Each row was made from one small tree. Brackets hold a mark, then the marks that hang from it, in alphabetical order. Every link used is in the known rows. Write each row's tree.
Known rows:
[Z P]: [ -6.0  -3.0 -10.2  -8.5 -25.6   7.7 -24.4   7.5  14.6 -34.7  12.9  39.8
 -35.5   2.5 -43.8  36.5 -43.6  28.9]
[P Z]: [  5.4  30.9  13.7   4.0 -40.0  13.6 -15.2  -4.0  24.4 -30.1   1.6  25.1
 -23.5 -12.8 -41.1   4.8  -4.3   6.2]
[P [M [R X]] V]: [ -8.3  14.6  12.0  -4.5 -16.2  22.7  -2.6  37.9  10.6 -15.1   0.5 -13.1
 -37.3 -34.1 -30.5 -17.1  47.5  37.0]
[M R]: [ -7.8  47.7   3.0 -15.5  -6.9 -15.4  -1.8 -18.2  48.4 -26.0   4.2  52.2
 -46.6 -12.7 -76.2  17.1   5.3  34.1]
[M [P Z] [R X]]: [-44.0  76.5  20.3 -17.4  21.7  12.4 -28.8 -11.8  38.9 -21.9   5.2   0.5
 -21.7  -9.1 -55.0   8.5 -19.2  50.1]
[U [J [P M V Z]]]: [ 26.4  41.7  -2.5   9.8 -32.1  40.3 -12.1  38.0   0.3 -26.4 -12.6  31.1
 -20.5  -6.8  -9.6  -9.7  58.8  29.7]
[M [P V Z] R]: [ -9.1  64.8  19.1  -9.9   4.9  19.5 -10.9  -5.8  10.9 -22.7   2.6   4.6
 -18.9 -14.1 -63.2 -35.2 -29.7  41.5]
[J P]: [ 17.0  30.8 -12.7  -3.8 -18.5   3.8   6.3  14.3  23.6 -49.7   4.1  46.0
 -58.2  -4.4 -49.2  37.1  27.1  28.5]
[R X]: [-24.3  21.7  -2.2  -7.7 -11.5   4.9 -10.9   5.3  46.7 -27.1   9.1  15.5
 -39.3 -18.7 -35.6  37.2  15.6  35.3]
[J [P Z]]: [ 22.8  40.9   3.0   1.7 -32.6  16.2  -0.7  18.3  14.5 -46.2   0.3  27.6
 -41.2  -5.0 -42.8  23.7  20.0  17.5]
[Z [P J [M R]]]: [ -3.3  -8.3   1.7  -8.6 -19.1   9.8 -23.3  35.9  -9.2 -16.3  -2.6  32.1
 -36.0  -6.1 -27.1  15.8  -7.7  31.8]
[Z [P [M R]]]: [-18.0   2.2   0.3 -10.5 -17.7   9.0 -32.0  19.1   6.4 -28.2   7.0  29.8
 -38.1  -3.0 -40.3  29.6 -15.4  30.7]
[U [J P]]: [ 14.2  52.3 -20.5  -2.8 -12.5   9.7  -8.2   5.8  34.7 -34.4  -5.8  73.1
 -38.3   4.5 -34.0  29.8  41.7  39.1]
[V X]: [  8.9  32.8  13.3   3.9 -16.6   1.7  -6.5  -3.3  25.8 -39.0  18.1  58.3
 -33.5 -15.0 -66.5  13.6  19.4  19.3]
[U [J [P V]]]: [ 29.1  44.2 -18.5  -0.3 -18.7  21.1   1.8  20.5  21.3 -30.1  -6.1  55.9
 -32.5  -2.1 -32.2   3.6  44.1  43.3]
[Z [P J M]]: [  3.7 -28.2  -4.0  -0.7 -29.2  17.1 -27.0  41.8 -18.3 -21.1  -2.5  28.5
 -35.0  -6.2  -9.9  21.2  -8.9  22.5]
[Z [P J M [V X]]]: [ 23.5 -27.8  10.5   6.7 -33.5  34.6 -13.4  63.8 -43.0 -18.7   6.2  16.4
 -21.7 -16.3 -19.8 -19.5   0.4  27.2]
[V P]: [ 12.4   0.5  -1.0  -1.6 -28.7  -3.0   0.1   4.7  34.6 -43.8  14.9  45.3
 -50.0 -23.8 -58.5  24.0  18.7  36.3]
[J [P M Z]]: [ 16.4  26.8   7.8   8.3 -34.5  26.8 -12.4  36.0  -0.5 -44.5  -4.3  14.2
 -43.1 -10.2 -20.4  21.6  46.2  10.4]
[M [P J] R]: [-14.3  52.3   2.7 -16.5  25.6  -8.1  -8.2 -11.2  21.8 -17.7  -5.0  47.2
 -41.1  -8.6 -58.8  -2.3 -18.2  48.7]
[P J [V X] Z]: [ 50.6  17.1  33.4  14.6 -47.8  35.6  13.9  44.6 -28.4 -12.8   0.2   9.5
  -3.7 -29.4 -35.8 -61.9  17.9  11.9]

Write each row's tree:
[ 28.7  36.1  13.4   1.7 -14.8  22.7  11.4  48.3 -10.1 -41.2   6.3  21.2
 -49.0 -20.4 -54.1  -8.6  68.0  34.7] : [J [P [M R] [V X]]]
[  0.0  33.5   6.6   1.5   7.2  22.0 -10.4   3.7   1.1 -36.6  14.8  26.9
 -26.4 -15.0 -54.0 -21.5 -16.9  37.3] : [M [P [V X]]]
[-15.6  -7.2   4.1 -11.5 -13.5  14.3 -25.7  44.1  -3.4 -12.6  -1.9  15.9
 -33.7  -8.9 -20.3  23.8  -0.9  38.7] : [Z [P J [M [R X]]]]
[ 43.5  -1.5  40.4  23.4 -50.8  48.4  -0.1  66.8 -47.7  -9.6  -6.2  -6.7
  -7.3 -35.9  -7.5 -64.2  50.8   1.9] : [P J M [V X] Z]
[ 29.3 -15.5   5.5   0.1 -31.3  24.5  -1.5  45.6 -27.6 -20.4  11.4  29.7
 -20.1 -11.1 -41.1 -16.2 -21.5  34.1] : [Z [P J [V X]]]
[ 36.2  27.4  22.6  15.1 -39.5  43.3   1.4  57.8 -26.5 -42.9   3.7   0.6
 -29.8 -20.2 -31.0 -18.3  59.0  14.1] : [J [P M [V X] Z]]
[ -0.5  32.3   9.2   1.3  -4.3  18.5 -21.3   2.3   0.8 -22.9  -6.5  24.5
 -21.3  -8.7 -25.5  -9.2 -29.6  22.5] : [M [P J Z]]
[ 39.8 -14.1  20.4  16.3 -32.3  30.9   8.1  62.3 -36.3 -14.1  -2.0  16.8
 -28.7 -36.8 -16.0 -46.8  58.2  15.9] : [P J M [V X]]
[ 19.2  59.9  -8.3   1.6 -24.4  19.9 -13.8   8.9  28.9 -32.2  -8.7  58.6
 -24.0   4.9 -29.4  18.5  36.9  31.3] : [U [J [P Z]]]
[ 18.4   0.4  17.9  15.0 -30.6  31.0  -4.1  40.8 -16.0 -29.2   9.7  14.2
 -30.0 -32.5 -32.9 -28.7  49.7  15.0] : [P M [V X]]
[ 39.4  31.2   4.6   4.3 -40.7  30.3  12.5  36.1  -4.1 -40.2   0.7   6.6
 -35.1 -12.3 -40.4  -9.6  21.3  22.2] : [J [P V Z]]
[ 10.3   0.4  14.3  -2.1 -17.8  22.8  10.1  59.1 -11.8   0.4 -12.0 -10.9
 -35.9 -38.4 -15.0 -34.0  54.6  37.6] : [P J [M [R X]] V]
[ 14.0  -4.3   4.1  -1.6 -30.0  23.9 -12.4  28.0  -9.6 -32.1  21.3  26.8
 -21.0  -7.6 -54.5  -3.2 -30.1  33.2] : [Z [P [V X]]]
[ 23.9  11.0  31.2   4.5 -16.2   4.8   3.4  40.7  -0.8 -30.5  11.1  48.9
 -41.0 -35.4 -58.5  -6.0  73.6  37.0] : [V [P J [M R]] X]
[ 28.5   7.9  -5.7   5.9 -29.1  27.4   8.5  50.0 -10.3 -42.1  -1.1  12.1
 -54.2 -19.5 -24.4   1.4  54.5  25.7] : [J [P M V]]
[ -1.2  33.9   9.0   3.3 -11.3  31.5 -17.1   2.4  -1.2 -30.3   4.1   0.9
 -16.3 -13.3 -36.8 -29.5 -33.5  27.9] : [M [P V Z]]
[ 27.3 -13.4  21.0  12.5 -46.8  20.9  -8.4  44.0  -6.4 -27.4  -3.8  15.5
 -32.4 -32.7 -17.3  -4.6  48.7  17.0] : [V [P J M Z]]
[ 21.4 -25.2   5.7   6.5 -32.7   7.1  -0.9  39.4   2.9 -30.6   0.6  34.1
 -49.7 -32.8 -23.0   7.4  52.0  28.0] : [V [P J M]]
[-30.2  66.3  22.3 -15.9  19.7  12.4 -19.8   4.4  21.0 -10.5  -5.6   1.8
 -19.1 -12.7 -42.1  -3.5 -13.3  48.5] : [M [P J Z] [R X]]
[ 31.8 -26.7   3.9  11.6 -37.7  27.7   7.6  56.6 -28.0 -10.0 -12.7   7.6
 -36.7 -35.0  -0.5 -38.3  43.6  17.4] : [P J M V]
[ -4.0  28.3  32.3   3.0 -34.3  39.3 -10.6  43.1  -2.1 -11.4  -3.1 -35.4
 -16.7 -34.1 -23.7 -34.5  39.3  23.5] : [P [M [R X]] V Z]
[ -8.0  62.9  15.6 -10.9  22.7   9.5  -4.1  -6.1  13.5 -28.7  13.7  32.6
 -29.3 -15.0 -81.5 -27.9 -11.9  52.0] : [M [P [V X]] R]
[ 24.4 -23.5  -6.8  -4.2 -35.6  21.5  -3.5  41.1 -20.3 -17.2   3.7  21.4
 -26.4 -10.0 -30.7 -10.2 -36.3  34.4] : [Z [P J V]]
